What can hang from each mark:
K_462: K_617 K_940
K_617: K_462 K_998
K_392: K_35
K_940: K_371 K_462 K_906 K_998
K_309: K_793
K_371: K_940
K_998: K_617 K_940
K_906: K_940
K_35: K_371 K_456 K_687 K_793 K_906

Each row was made from one small tree. The marks that hang from a mark follow it in brackets, in the order of their numbers. Every link used is in the known rows. Write each row's tree.
(in the rows, 128 means zero)
Known rows:
K_35(K_371(K_940(K_462)) K_687): [126 125 101 135  75 141 154 150 111 117 104 177 119 129 209 122 141 136
  72 136 144 195 103  92 144 127 107  97]
K_371(K_940(K_906 K_998(K_617))): [116 122 146 118 117 104 133 166  79  99  99 149 116  52 176 115 118 141
 150 139 156 147 103 156 135 116 111 119]
K_998(K_617(K_462) K_940(K_371 K_906)): [ 95 139 118 128 161 142 101 159 133 106 125 100 120  94 204  73 136 131
 150 166 149 125 108 156 175 141 115  84]
K_462(K_940(K_906 K_998)): [137 117 122 134 128 127 126 158  98  94 100 142 129  78 148 125 135 165
 160 135 175 125 134 162 109 147 125 156]
K_906(K_940(K_371 K_462(K_617) K_998)): [ 89 162  83 138  89 112 172 131  82 120 152 164 131 103 173 127 111 145
  87 128 152 181 150 117 143 132  96  77]
K_309(K_793): [112 127 125 114 120 100 119 133 124 132 129 153 124 115 143 118 119 124
 130 125 119 120 123 137 135 126 132 111]
K_617(K_462 K_998(K_940(K_906))): [ 96 122 126 111 179 165  99 130 138 125 159 116 133 126 186 142 121 108
 150 154 117 105 134 159 137 140 134 110]
K_392(K_35(K_793)): [110 138 137 138 141 126 135 148 131 129 131 127 132 137 174 131 117 122
 124 136 127 141 130 161 116 102 123 144]
K_35(K_371 K_456 K_687 K_793 K_906): [167 129 110 147 111 134 145 129 118 111 158 149 144 129 252  94 152 165
 107 146 139 149 108 112 129 150  96 100]
K_462(K_617 K_940(K_371 K_906 K_998)): [112 147  95 152 135 137 156 157  99  91 110 125 152  64 174 118 134 170
 148 134 171 133 157 160 139 157 121 111]
K_371(K_940(K_906 K_998)): [123 125 126 120 120  88 138 167  85  97 109 162 112  72 156 151 111 137
 157 130 155 143 137 149 124 114 111 131]
K_906(K_940): [114 123 109 123 118  92 118 127 103 132 134 142 109 116 133 131 112 103
 128 119 129 149 133 117 131 127 107 118]
K_371(K_940): [118 122 123 124 129 103 128 140 114 126 107 143 114 109 142 150 117 104
 136 130 124 150 123 129 141 113 112 125]
K_392(K_35): [121 132 124 124 138 121 131 151 138 126 113 134 136 136 137 138 122 117
 128 149 129 128 131 152 124 102 139 154]
K_998(K_617 K_940): [117 137 134 126 153 131 108 141 115 126 125 119 118 121 160  94 139 116
 121 149 128 117 100 154 139 132 118 114]
K_940(K_998): [129 133 127 121 110 127 140 130 111 112 137 148 129 113 116 137 121 160
 130 138 141 131 138 129 109 116 121 140]
K_462(K_940): [134 115 117 138 135 145 113 130 125 123  97 122 131 116 133 125 141 132
 140 132 144 134 119 138 126 147 126 148]
K_906(K_940(K_371 K_462(K_617))): [ 89 158  84 146 109 115 162 129  98 136 144 145 131 118 185 117 119 111
  86 121 137 178 139 119 161 143 104  64]
K_617(K_462): [112 120 138 111 126 155 104 110 141 135 130 116 133 127 136 139 124 127
 144 153 122 144 129 127 139 131 127 122]
K_940(K_462 K_998): [131 140 129 125  87 140 150 132 106 117 136 168 128 130 140 129 129 165
 101 138 151 153 123 130 108 123 120 129]
K_617(K_462(K_940) K_998): [106  97 125 115 143 203  98  94 157 135 127 105 151 121 155 151 130 127
 143 153 110 138 114 128 136 143 135 139]
K_617(K_462 K_998(K_940(K_371))): [ 84 133  96 121 166 174 115 115 167 125 169 109 130 143 174 133 120 125
 127 158 105 116 131 119 163 122 121  98]
K_35(K_371 K_793): [133 136 120 141 133 130 142 130 130 134 147 124 135 133 182 102 128 148
 121 117 137 156 125  98 132 143 109  92]
K_906(K_940(K_462(K_617) K_998)): [ 99 153 111 124  91 116 156 120  63 132 148 172 136 107 162 147 113 129
  93 130 142 179 147 137 118 138 105  95]
K_617(K_462 K_998(K_940)): [ 94 124 123 108 166 179  99 103 150 137 166 116 135 147 162 153 121 109
 131 160  97 113 129 137 137 127 127 116]
K_35(K_456): [163 131 122 128 125 132 126 126 127 128 142 127 137 121 156 135 130 130
 137 134 112 139 120 154 146 134 126 144]
K_940(K_371 K_906 K_998): [121 142 104 139 120 109 156 166 117  86 135 141 124  87 155 105 119 175
 146 128 168 123 144 132 138 125 119 118]

Which tree is each row?
[120 143 134 131 134 147 120 142 108 129 124 139 119 137 183  88 147 121
  92 152 141 140  84 158 136 140 118 102] | K_998(K_617 K_940(K_462))
[127 123  94 157 147 128 132 166 132  96  96 115 126  89 171  94 141 148
 154 123 170 127 127 143 154 152 124 123] | K_462(K_940(K_371 K_906))
[168 138 110 132 158 100 142 142 131 127 149 145 158 137 237 107 136 143
 139 162 138 142 109 137 137 133 109 121] | K_392(K_35(K_371 K_456 K_793 K_906))
[105 141 103 133  74 114 154 142  96 110 136 162 107  95 175  78 118 160
  90 135 161 181  93 107 149 120  93  89] | K_906(K_940(K_371 K_462 K_998(K_617)))
[161 130  95 133 139  71 128 119  98 133 168 153 129 116 232 100 126 130
 138 132 141 163 112 101 141 155  80  84] | K_35(K_371 K_456 K_793 K_906(K_940))
[106 126 120 147  83 111 138 130  82 118 147 180 104 139 237  99 138 128
  74 133 156 166 111 116 100 135  82  86] | K_35(K_687 K_793 K_906(K_940(K_462)))
[163 119  96 134 104 119 140 171 104  97 112 157 128  82 238 126 136 134
 129 134 137 174 114 138 166 138 113 119] | K_35(K_371(K_940(K_906)) K_456 K_687)
[104 129 147 113 162 146  84 147 117 118 121 108 122  97 194  94 136 115
 155 168 139 122 107 175 151 146 124 101] | K_998(K_617(K_462) K_940(K_906))
[122 132 124 122  89 114 150 142  91 116 115 183 114 110 155 152 118 143
 109 140 148 177 118 131 121 111 104 125] | K_371(K_940(K_462 K_998))
[136 136 128 146 103 157 138 156 125 112 141 135 137 132 226 133 131 136
 101 148 111 161 123 188 125  99 121 169] | K_392(K_35(K_456 K_687 K_793))
[111 122 103 132 122 149 118 150 129  88 107 123 132  74 166 115 130 178
 171 158 176 144 138 143 146 145 117 131] | K_617(K_462(K_940(K_371 K_906 K_998)))
[125 130  91 145 112 137 142 142 127  96 112 136 129  96 134 114 132 180
 138 139 166 139 132 124 133 127 112 142] | K_462(K_940(K_371 K_998))
[100 142 128 131 130 189 162 102 122 149 163 133 167 143 182 146 128 117
  77 127 104 145 126 136 131 145 141  88] | K_940(K_462(K_617(K_998)))
[161 132  95 128 101 148 143 156 139 110 125 148 151 134 207 127 139 146
 104 160 122 159 117 141 148 116 134 155] | K_392(K_35(K_371 K_456 K_687))
[105 166 105 148 110 137 181 157  93 101 142 152 149  94 191 111 128 169
 107 131 169 151 150 150 143 145 123  81] | K_940(K_371 K_462(K_617) K_906 K_998)
[119 144 124 142  95 137 161 169 108  91 125 149 125  85 195  62 135 184
 110 138 179 152  96 140 148 132 120  93] | K_940(K_371 K_462 K_906 K_998(K_617))
[116 156  91 153 149 115 143 176 120 103 132 145 110 131 199  89 138 135
 112 133 167 126 127 154 154 143 114  90] | K_998(K_940(K_371 K_462 K_906))
[ 98 174  90 156 161 130 158 165 101 114 141 136 136 121 216 102 140 123
 104 136 156 129 146 168 160 159 120  66] | K_998(K_940(K_371 K_462(K_617) K_906))
[106 161 104 154 132 139 171 156 111 117 133 131 149 111 203 102 136 137
 103 123 154 147 141 149 162 157 129  68] | K_940(K_371 K_462(K_617) K_906)
[110 118 100 135 131 166 106 123 157 118 104 103 133 110 153 115 136 148
 149 155 145 153 122 121 164 142 117 124] | K_617(K_462(K_940(K_371)))
[124 147 104 144  98 123 167 167 113  90 135 162 121 105 178  97 126 182
 115 129 180 144 129 134 138 130 118 105] | K_940(K_371 K_462 K_906 K_998)
[160 142 111 136 140 127 145 150 137 132 147 130 150 133 218 119 123 139
 129 143 120 168 118 150 147 122 120 137] | K_392(K_35(K_371 K_456 K_793))
[100 132 133 122 112 150 125 147 127  93 126 116 130  67 180  81 124 179
 151 160 161 144 111 138 161 128 119  99] | K_940(K_371 K_906 K_998(K_617(K_462)))
[123 132 127 125 102 103 150 167  79 102 108 182 113  89 181 140 119 142
 126 133 167 165 123 153 124 123 110 120] | K_371(K_940(K_462 K_906 K_998))
[104 152 125 126 100 128 166 132  74 125 123 173 140  99 171 166 119 130
 100 141 137 181 136 148 127 124 108 102] | K_371(K_940(K_462(K_617) K_998))
[122 125 122 128 120 121 134 151 129 104 110 161 137 140 179 124 145 134
 108 171 147 108 120 139 105 104 128 145] | K_392(K_35(K_687 K_906))
[114 150  91 148 169 102 132 175 126 100 133 125 111 115 177  97 131 129
 142 132 157 104 142 151 155 136 117 101] | K_998(K_940(K_371 K_906))
[110 146 110 146 165 115 126 176 121  99 122 113 113  95 196  62 138 132
 136 141 158 110 107 157 166 139 116  90] | K_998(K_617 K_940(K_371 K_906))
[102 148  85 143 148 163 152 134 148 122 168 140 125 160 190 114 129 130
  81 137 125 123 115 122 151 128 121  91] | K_617(K_998(K_940(K_371 K_462)))
[101 115 156 101 113 130 109 148  93 104 101 138 121  51 183 124 115 138
 165 164 149 164 105 154 145 119 111 113] | K_371(K_940(K_906 K_998(K_617(K_462))))
[107 112 122 137 137 168 101 148 141 104  87  90 134  69 197  70 144 149
 163 157 163 147  94 148 175 155 124 106] | K_998(K_617(K_462(K_940(K_371 K_906))))
